Every row comes from one small tree of marks. Brackets hold a mark, then the marks that hang from it, in the order of their numbers. Every link used is in the known rows. Which tree was each row made from?
Known rows
[K_471 K_42 [K_226 K_850]]: [-1.54 -3.25 -1.15  0.04  0.67 -0.15  0.08 -2.66 -3.06  2.09  0.93 -0.37
  1.38 -0.42 -4.21  0.20  0.92  0.17  0.00]
[K_226 K_850]: [ 0.55 -1.63  0.32  0.20 -0.68 -0.43  0.54 -1.45 -1.22  1.40  0.12 -0.02
  0.40  0.10 -1.18  0.08  0.45 -0.02 -0.02]
[K_42 [K_471 K_226]]: [-1.61 -2.36 -1.74  0.27  0.97  0.60  0.24 -1.63 -0.51 -0.17  0.23  0.07
  0.46 -0.64 -4.13  0.54  1.13  0.21 -0.46]
[K_42 [K_471 [K_226 [K_850 [K_823 [K_537 K_510]]]]]]: [-1.55 -3.68  1.39  0.77  1.68 -0.91 -0.34 -1.07 -1.50 -1.21  0.03 -0.61
  0.42  1.73 -2.71  0.16  1.42 -0.62 -1.60]
[K_179 [K_823 [K_537 K_510]]]: [-0.64 -0.29  3.79  0.35  1.01 -0.12 -0.08  1.03  0.73 -2.21 -0.51 -0.74
 -0.69  2.85  0.48 -1.13 -0.25 -0.84 -0.71]
[K_471 K_226]: [-0.82 -1.55 -0.56 -0.49  0.74  0.05 -0.25 -0.55 -0.45  0.17  0.20  0.01
  0.66 -0.43 -1.23  0.28  0.40  0.30 -0.53]
[K_42 [K_471 [K_226 [K_850 [K_823 K_179 K_537]]]]]: [-0.61 -3.76  2.20 -0.93  0.37 -1.17 -0.76 -0.31 -1.16 -0.49  0.57  1.13
  0.63  1.72 -4.40  0.90  2.75 -0.18  0.92]
[K_42 [K_471 [K_226 [K_850 K_823]]]]: [-0.63 -3.65 -0.30  0.64  0.19 -0.78 -0.42 -2.01 -1.66  1.48  0.50  0.46
  1.04 -0.55 -3.13  1.16  2.10 -0.14  0.12]
[K_510 [K_537 [K_823 K_179]]]: [ 0.18  1.10 -0.71 -1.11  1.19 -1.35 -1.55  0.75  0.74 -2.67  0.16  0.88
  0.27  1.18 -1.51 -1.82 -1.09  0.34 -0.96]
[K_823 K_537]: [-0.56 -0.66  1.71 -0.53  0.48 -0.12 -0.01  0.85  0.23 -1.29 -0.09 -0.22
 -0.47  1.25 -0.71 -0.41  0.53 -0.34 -0.40]
[K_537 K_510]: [-0.35  0.52 -0.09  0.71  1.01  0.02  0.10  0.02 -0.03 -1.48 -0.34 -0.82
 -0.14  1.07  1.20 -0.59 -1.22 -0.18 -1.26]
[K_471 K_42 [K_226 [K_850 [K_823 [K_537 K_510]]]]]: [-2.06 -3.10  1.49  0.38  2.10 -1.23 -1.07 -0.70 -2.81 -0.36  0.60 -1.06
  0.95  1.82 -1.42 -0.26  0.69 -0.69 -1.10]
[K_850 K_42 K_226 [K_823 K_179]]: [-0.54  0.28  0.34 -1.66 -1.72 -0.85 -0.80  3.35 -1.39  1.58  1.43  0.66
  0.18  0.60 -0.70  1.44  0.16 -1.26  1.86]
[K_537 K_510 K_823]: [-0.45  0.90 -0.43 -0.17  1.03 -0.55 -0.55  0.35  0.25 -2.22 -0.39 -0.98
 -0.09  1.15 -0.23 -1.56 -1.59 -0.24 -2.49]
[K_510 K_537]: [-0.23  0.26 -1.07  0.85  1.54 -0.55 -0.54 -0.50  0.18 -1.12  0.07  0.07
  0.17  0.05  0.48 -1.03 -0.80  0.03 -0.95]
[K_471 K_42 [K_226 [K_850 [K_823 K_179 K_537]]]]: [-1.14 -3.07  2.36 -1.35  0.77 -1.48 -1.44  0.12 -2.51  0.32  1.09  0.74
  1.15  1.88 -3.19  0.51  2.02 -0.20  1.41]
[K_850 [K_42 [K_471 K_226]] [K_823 K_179 K_537]]: [-2.06 -1.54  0.41 -1.64  0.18 -0.52 -0.91  1.43 -0.84  0.11  1.35  1.00
  0.12  1.30 -4.70  0.59  2.62 -1.31  0.85]
[K_42 K_471]: [-0.81 -0.74 -1.15  0.79  0.24  0.58  0.48 -1.02 -0.07 -0.38  0.01  0.07
 -0.17 -0.13 -2.93  0.25  0.78 -0.09  0.04]
[K_850 K_823]: [ 0.45  0.32  1.05  0.19 -0.07 -0.95 -1.19  1.08  0.10  0.26  0.14  0.34
  0.21  0.11  2.14  0.57  0.50 -0.30  0.61]

Which tree is each row?
[-0.66 -2.19 -0.36 -0.70 -0.96 -1.15 -0.54 -0.64 -2.43  3.76  1.45  0.15
  1.13 -0.68 -1.75  0.67  1.56 -1.17 -0.07]  [K_471 [K_226 [K_850 K_42 K_823]]]
[-0.43 -1.31  1.85 -0.66 -1.18 -1.27 -0.26  0.83 -1.77  2.33  1.14 -0.02
 -0.05  0.89 -1.27 -0.04  1.75 -1.86  0.03]  [K_226 [K_850 K_42 [K_823 K_537]]]
[-2.76 -1.24  0.05  0.27  0.40 -0.12  0.12  2.44 -1.55 -0.67  0.85 -1.20
 -0.66  1.57 -2.79  0.61  0.05 -2.16 -0.96]  [K_850 [K_42 K_471] K_226 [K_823 [K_537 K_510]]]
[-1.88 -1.08 -1.50  0.16 -1.12 -0.01 -0.03  1.50 -1.68  2.04  1.30 -0.17
 -0.05 -0.65 -3.26  1.63  0.83 -1.59  0.65]  [K_850 [K_42 K_471] K_226 K_823]
[-0.22 -1.01  3.36 -1.74 -0.38 -1.19 -1.20  3.86 -0.31 -1.62  0.38  0.61
 -0.16  2.24 -0.17  1.28  0.41 -0.46  1.48]  [K_850 K_226 [K_823 K_179 K_537]]
[ 0.08  1.39  0.27 -1.22  0.72 -0.76 -0.86  1.25  0.47 -2.98 -0.28  0.02
 -0.02  2.25 -0.71 -1.49 -1.47  0.04 -1.20]  [K_537 K_510 [K_823 K_179]]
[-0.37  0.38  2.33 -0.86  1.11 -0.33 -0.20  1.72  0.42 -3.42 -0.34 -0.10
 -0.54  3.31 -0.06 -0.89 -0.59 -0.29 -0.41]  [K_823 K_179 [K_537 K_510]]
[-1.98 -0.45  1.23 -0.49  0.05 -0.67 -0.41  3.51 -1.48 -0.33  0.86 -1.30
 -0.44  1.84  0.11  0.31 -0.61 -2.12 -1.10]  [K_850 K_42 K_226 [K_823 [K_537 K_510]]]
[-0.71 -1.54  1.35 -0.91 -1.23 -0.95 -0.08  0.69 -1.60  1.34  1.30  0.99
 -0.16  1.78 -4.60  0.34  2.63 -1.65  1.35]  [K_226 [K_850 [K_42 K_471] [K_823 K_179 K_537]]]
[-2.45 -1.72 -2.99 -0.27  0.13  0.81  0.62 -1.30 -1.38  1.81  1.17 -0.07
  0.35 -1.05 -5.49  0.34  1.40 -0.94 -0.54]  [K_850 [K_42 [K_471 K_226]]]
[-0.60 -2.41  0.58 -0.79  0.29 -1.35 -1.45 -0.80 -2.71  1.56  1.24  0.96
  1.62  0.71 -2.33  0.91  1.56  0.17  1.77]  [K_471 K_42 [K_226 [K_850 [K_823 K_179]]]]
[-0.78 -1.56  2.73 -0.70 -0.04 -0.92 -0.93  3.09 -0.57 -0.83  0.31 -0.35
 -0.20  1.16  0.25  1.19  0.25 -0.76  0.29]  [K_850 K_226 [K_823 K_537]]
[-1.05 -2.52 -1.42 -0.88 -0.88 -0.20  0.65 -1.79 -2.47  3.46  1.30 -0.18
  0.91 -0.71 -3.77  0.06  1.18 -0.89 -0.68]  [K_471 [K_226 [K_850 K_42]]]
[-0.75  0.65 -0.73 -0.58 -1.02 -0.37 -0.64  1.20 -0.61  1.20  1.22  1.29
 -0.06  0.55 -2.58  0.78  1.67 -1.27  1.79]  [K_850 [K_42 K_471] [K_823 K_179]]
[-1.47 -0.91 -1.28 -1.07 -0.33 -0.42 -0.94  0.65 -1.05  1.34  1.47  1.24
  0.60  0.11 -3.82  0.99  2.09 -0.93  1.28]  [K_850 [K_42 [K_471 K_226]] [K_823 K_179]]
[-1.13 -2.91 -0.09  0.25  0.60 -1.09 -1.13 -1.62 -2.95  2.34  1.09  0.00
  1.57 -0.33 -1.93  0.78  1.36 -0.12  0.59]  [K_471 K_42 [K_226 [K_850 K_823]]]
[ 0.10  1.51  0.42 -1.36 -1.33 -0.95 -1.14  2.22 -0.53  1.52  1.22  1.13
  0.10  0.81  0.30  0.48  0.89 -1.15  1.67]  [K_850 K_42 [K_823 K_179]]
[-2.29 -1.35 -2.62  0.00 -1.04  0.93  1.20  0.43 -1.78  1.73  1.26 -0.54
 -0.24 -0.77 -5.36  1.06  0.21 -1.32  0.13]  [K_850 [K_42 K_471] K_226]
[-0.24 -0.25  2.37 -1.05 -0.48 -1.47 -0.49  1.71 -1.59  0.18  0.87  0.07
 -0.13  3.06 -0.47 -0.51  0.68 -1.76  0.03]  [K_226 [K_850 K_42 [K_823 K_179 [K_537 K_510]]]]
[-1.63 -1.57  0.55  0.77  0.09 -0.66  0.34 -0.13 -1.88  0.65  0.76 -0.76
 -0.34  1.74 -2.85 -0.33  1.36 -2.14 -1.21]  [K_226 [K_850 [K_42 K_471] [K_823 [K_537 K_510]]]]
[-1.87 -1.22  0.90 -1.39 -0.99 -0.38 -0.32  3.22 -1.26  0.04  1.36  0.59
 -0.48  1.63 -4.53  1.27  1.44 -1.69  1.53]  [K_850 [K_42 K_471] K_226 [K_823 K_179 K_537]]
[-0.16 -0.93 -0.23 -0.32 -1.71 -0.81 -0.10 -0.29 -1.79  2.57  1.40  1.16
  0.31  0.64 -3.74  0.83  2.16 -1.25  1.77]  [K_226 [K_850 [K_42 K_471] [K_823 K_179]]]
